Each row was made from one small tree. Brackets hold a mark, then the marks that hang from it, in the order of their numbers. Every link used is in the known rows. Write each row's tree.
Known rows:
{k30 {k973 {k666 k598}}}: -12.2; -9.9; -11.9; -5.6; 21.7; -0.8; -6.4; -4.8; 0.6; 20.9; -1.2; -12.5; -16.9; 5.0; 3.4; 4.6; -0.6; 10.0; 12.0
{k973 k30 k358 {k666 {k598 k997}}}: -44.9; 31.1; 9.1; -7.2; 6.5; 7.4; 22.8; -12.0; -6.3; -2.1; -10.9; 18.2; 1.2; 4.1; -4.0; -2.5; 2.6; -14.8; -26.6
{k973 k30}: -17.2; 15.8; 0.9; -2.8; -5.0; -4.0; 1.0; -3.0; -0.2; 10.7; -17.4; -0.3; -5.0; -2.0; -7.9; -8.9; 3.8; -11.1; 0.2
{k358 {k973 k30 k666}}: -19.3; 19.3; -10.1; -1.1; 17.4; 0.4; -0.4; -13.6; 0.5; 23.1; -18.2; -9.3; -73.8; -13.2; -0.4; -8.1; 6.6; -40.1; -1.4
{k867 k546}: 0.3; -8.0; -5.2; -5.9; 26.9; 10.6; -2.2; 4.5; 7.4; 18.5; 14.2; -3.1; 7.3; -8.5; -2.2; 4.2; -8.8; 4.8; -26.9
{k666 k973}: 2.4; -19.5; -13.1; 0.5; -7.8; 4.7; -3.4; -3.6; -3.1; 0.9; 0.7; -24.8; 5.0; 4.5; -1.6; -4.2; 0.8; 5.6; 0.8
{k598 {k666 k973} k997}: 2.4; -9.7; 8.5; 5.9; -29.3; 14.5; 20.4; -6.8; -15.6; -12.9; 28.7; -6.1; 23.3; 7.5; -7.9; 5.1; 11.6; 34.4; -1.2
{k358 {k973 k666}}: -2.4; 4.1; -10.8; 2.3; 24.5; 4.5; -1.0; -11.0; -0.2; 10.0; -1.2; -9.7; -71.1; -11.5; 7.7; 1.7; 2.2; -30.7; -0.8
{k973 k30 k358 {k666 k598}}: -39.7; 34.0; -1.4; -8.2; 10.8; -1.7; 9.1; -11.3; -2.7; 10.5; -23.6; 14.0; -16.7; 1.1; -0.5; -6.6; 2.0; -24.0; -20.1
{k973 k30 k666}: -21.3; 29.1; -10.5; -6.8; 7.9; -2.5; 5.5; -10.2; -0.3; 13.9; -26.7; -1.1; -30.6; -3.0; -1.9; -10.2; -2.5; -23.3; 3.1
{k997 {k598 {k666 {k973 k358}}}}: -5.5; 8.4; 10.5; 8.0; -37.3; 5.4; 10.6; -8.0; -11.6; 7.4; 23.6; 1.5; 10.9; 0.8; -1.7; -0.5; 8.8; 35.3; -23.4
{k546 {k867 {k666 {k598 k997} {k973 k30 k358}}}}: -45.1; 7.1; 22.7; -8.8; -14.5; 14.5; 23.2; -13.4; 5.2; -13.1; 4.8; 8.0; 30.7; 10.0; -3.7; -1.6; 13.9; -1.4; -28.4
{k598 k666}: 4.6; 13.1; 11.4; 3.6; -15.7; -0.2; 11.5; -1.8; -7.6; -4.0; 14.3; 14.0; -0.4; 0.4; -2.4; 5.6; 10.1; 21.2; 2.3
{k867 k666}: -2.8; 10.1; 6.3; -5.2; 9.0; 1.3; 7.0; 1.6; 5.4; -21.3; 8.8; 5.6; 5.7; 6.9; -6.4; 4.7; 6.2; -2.3; 3.1
{k666 k598}: 2.6; -11.4; 6.8; -0.8; -0.2; 1.1; -0.3; 3.5; 0.8; 20.9; 5.6; 12.3; 4.2; 2.8; -2.3; 8.8; 3.8; 16.5; -0.1
{k30 {k973 k666}}: -15.0; 1.3; -17.9; -3.6; 23.0; -1.7; -5.7; -8.3; -1.6; 1.2; -6.7; -25.3; -20.2; 2.2; 5.4; -4.4; -3.0; -6.5; 12.1
{k997 {k598 {k666 {k973 k30 k358}}}}: -22.5; 25.5; 10.9; 4.1; -45.3; 0.4; 12.5; -11.2; -10.7; 17.7; 6.0; 1.4; 6.6; 0.0; -9.7; -9.7; 13.6; 23.0; -22.7
{k867 k546 {k666 {k598 k997} {k973 k30 k358}}}: -39.2; 0.7; 8.6; -12.3; 20.2; 22.5; 19.9; -3.4; 2.9; -9.0; 21.1; -3.7; 43.7; 8.7; -21.0; 2.2; 6.3; 1.5; -52.2
{k598 k666 k997}: -0.2; 10.8; 21.0; 4.0; -20.1; 9.8; 25.0; -3.1; -11.5; -13.9; 27.8; 18.7; 18.2; 2.5; -5.6; 9.4; 11.4; 27.5; -3.1

Write each row's tree:
-32.0; 5.3; -8.9; -5.6; 27.1; -2.4; -1.5; -9.7; -2.8; -5.0; -5.0; -9.7; -6.2; 6.5; 6.4; -0.3; 0.1; -6.5; -11.0	{k30 {k973 k358 {k666 k598}}}
-37.9; -1.7; 7.1; -2.9; -15.6; 9.6; 14.9; -9.7; -8.9; -3.6; -1.2; -5.6; 29.2; 10.2; -12.1; -6.4; 9.5; 0.5; -28.2	{k666 {k598 k997} {k973 k30 k358}}
-9.2; 10.3; -0.8; 0.9; -29.5; 0.6; 8.1; -8.5; -10.6; 8.3; -3.0; -11.3; 0.4; 3.3; -12.4; -8.5; 14.6; 14.8; 3.1	{k598 {k666 {k973 k30}}}
-35.3; 13.2; -9.0; -2.7; -9.6; 1.2; 1.6; -11.5; -5.5; -12.7; -20.2; -22.3; 12.5; 4.5; -6.7; -19.2; 4.4; -22.8; -21.9	{k666 {k973 k30 k358}}
0.9; -17.5; -12.2; -9.9; 28.0; 17.7; 0.2; 3.0; 8.8; -4.7; 23.3; -23.0; 20.2; 3.2; -11.0; 4.2; -3.3; 7.9; -23.4	{k867 k546 {k666 k973}}
-27.3; 14.9; 6.7; -3.1; 14.2; 12.1; 21.6; -9.7; -5.6; -11.7; 8.9; 17.9; 7.3; 5.5; 4.0; 7.3; -0.7; -3.2; -25.2	{k973 k358 {k666 {k598 k997}}}
-5.0; -13.1; 18.4; -12.0; 29.6; 21.9; 17.1; 9.0; 8.2; 4.3; 42.2; 18.7; 34.4; 4.7; -13.9; 21.7; 1.8; 27.0; -28.7	{k867 k546 {k666 {k598 k997}}}
-4.9; -2.3; 21.6; -7.9; 0.8; 5.1; 7.1; -0.4; 16.3; 12.0; 12.9; 24.6; 3.3; 2.5; 5.4; 13.2; 8.1; 16.9; -1.1	{k546 {k867 {k666 k598}}}
-32.3; 0.3; -3.2; -3.6; -11.2; 1.1; 1.6; -8.0; -5.9; 8.3; -15.2; -9.7; 13.3; 7.0; -9.3; -10.5; 7.8; -6.0; -24.1	{k666 k598 {k973 k30 k358}}
-7.9; -24.2; 18.6; -5.5; -12.1; 19.5; 16.7; -5.3; 8.3; 3.4; 27.1; 5.2; 22.8; 9.6; 1.1; 13.1; 10.0; 27.8; -5.4	{k546 {k867 {k666 {k598 k997} k973}}}
-25.5; -8.9; 19.9; -9.2; -18.0; 15.5; 18.0; -9.4; 8.3; 12.3; 7.2; 4.6; 17.9; 7.8; -7.3; 3.5; 13.8; 18.6; -6.0	{k546 {k867 {k666 {k598 k997} {k973 k30}}}}
-35.2; 23.2; 12.4; 2.5; -31.7; 8.9; 26.4; -14.9; -18.1; -26.0; 7.8; -3.2; 30.2; 7.7; -12.2; -9.3; 15.5; 4.2; -25.3	{k598 {k666 {k973 k30 k358}} k997}
-43.1; 22.1; 6.9; -9.4; -9.6; 5.6; 9.8; -16.3; 8.3; -23.0; -13.3; -9.1; 7.0; 4.1; 1.0; -14.2; 9.0; -26.3; -23.5	{k546 {k867 {k666 {k973 k30 k358}}}}
-22.1; 5.2; 6.7; -1.5; 11.9; 10.1; 13.8; -11.8; -3.5; 30.7; -0.5; 6.5; -52.7; -7.2; -5.5; 4.9; 11.2; -18.3; -7.1	{k358 {k973 k30 {k666 {k598 k997}}}}
-42.2; 45.8; -7.7; -6.4; 13.7; -1.8; 10.1; -14.7; -2.8; -9.4; -30.0; 1.2; -19.8; -1.0; 1.5; -15.2; -2.1; -40.2; -21.7	{k973 k30 k358 k666}
-19.9; -16.9; 5.8; 1.0; -10.4; 15.0; 13.5; -6.2; -8.7; -14.7; 16.2; -3.5; 35.5; 11.8; -3.8; 3.2; 5.0; 11.7; -26.9	{k666 {k598 k997} {k973 k358}}
-23.6; 14.0; 5.3; -6.6; 2.6; 7.9; 18.2; -8.3; -2.9; 23.7; -7.7; 14.5; -8.8; 2.6; -6.8; 2.6; 2.1; 3.9; -2.0	{k973 k30 {k666 {k598 k997}}}
3.6; -27.5; -5.3; -10.7; 26.7; 18.1; 0.1; 6.2; 9.5; 14.8; 27.8; -10.6; 23.6; 5.4; -12.8; 13.1; 0.5; 24.3; -22.5	{k867 k546 {k666 k598 k973}}
-17.3; -0.9; -10.8; -12.5; 21.3; 13.4; 3.0; -0.3; 8.0; 5.9; 5.2; -23.1; 12.7; 0.8; -18.6; -5.8; 1.4; -6.9; -24.4	{k867 k546 {k666 {k973 k30}}}
14.3; -6.7; 6.9; 8.8; -40.5; 5.9; 6.4; -3.2; -7.6; 32.3; 26.9; -1.0; -0.1; -0.5; -4.8; 4.2; 8.9; 52.6; 2.0	{k997 {k598 {k666 k973}}}
-33.8; 3.9; -2.9; -15.5; 23.7; 12.4; 5.1; -2.0; 6.8; 1.3; 6.2; -7.8; 27.5; 5.7; -17.7; -2.0; 5.1; -6.2; -47.5	{k867 k546 {k666 k598 {k973 k30 k358}}}
-6.0; -8.7; 2.0; -5.6; -6.8; 9.3; 4.1; -7.8; 10.4; -8.2; 7.0; -11.4; 2.0; 4.1; 5.4; 0.9; 4.7; 3.5; -0.3	{k546 {k867 {k666 k973}}}
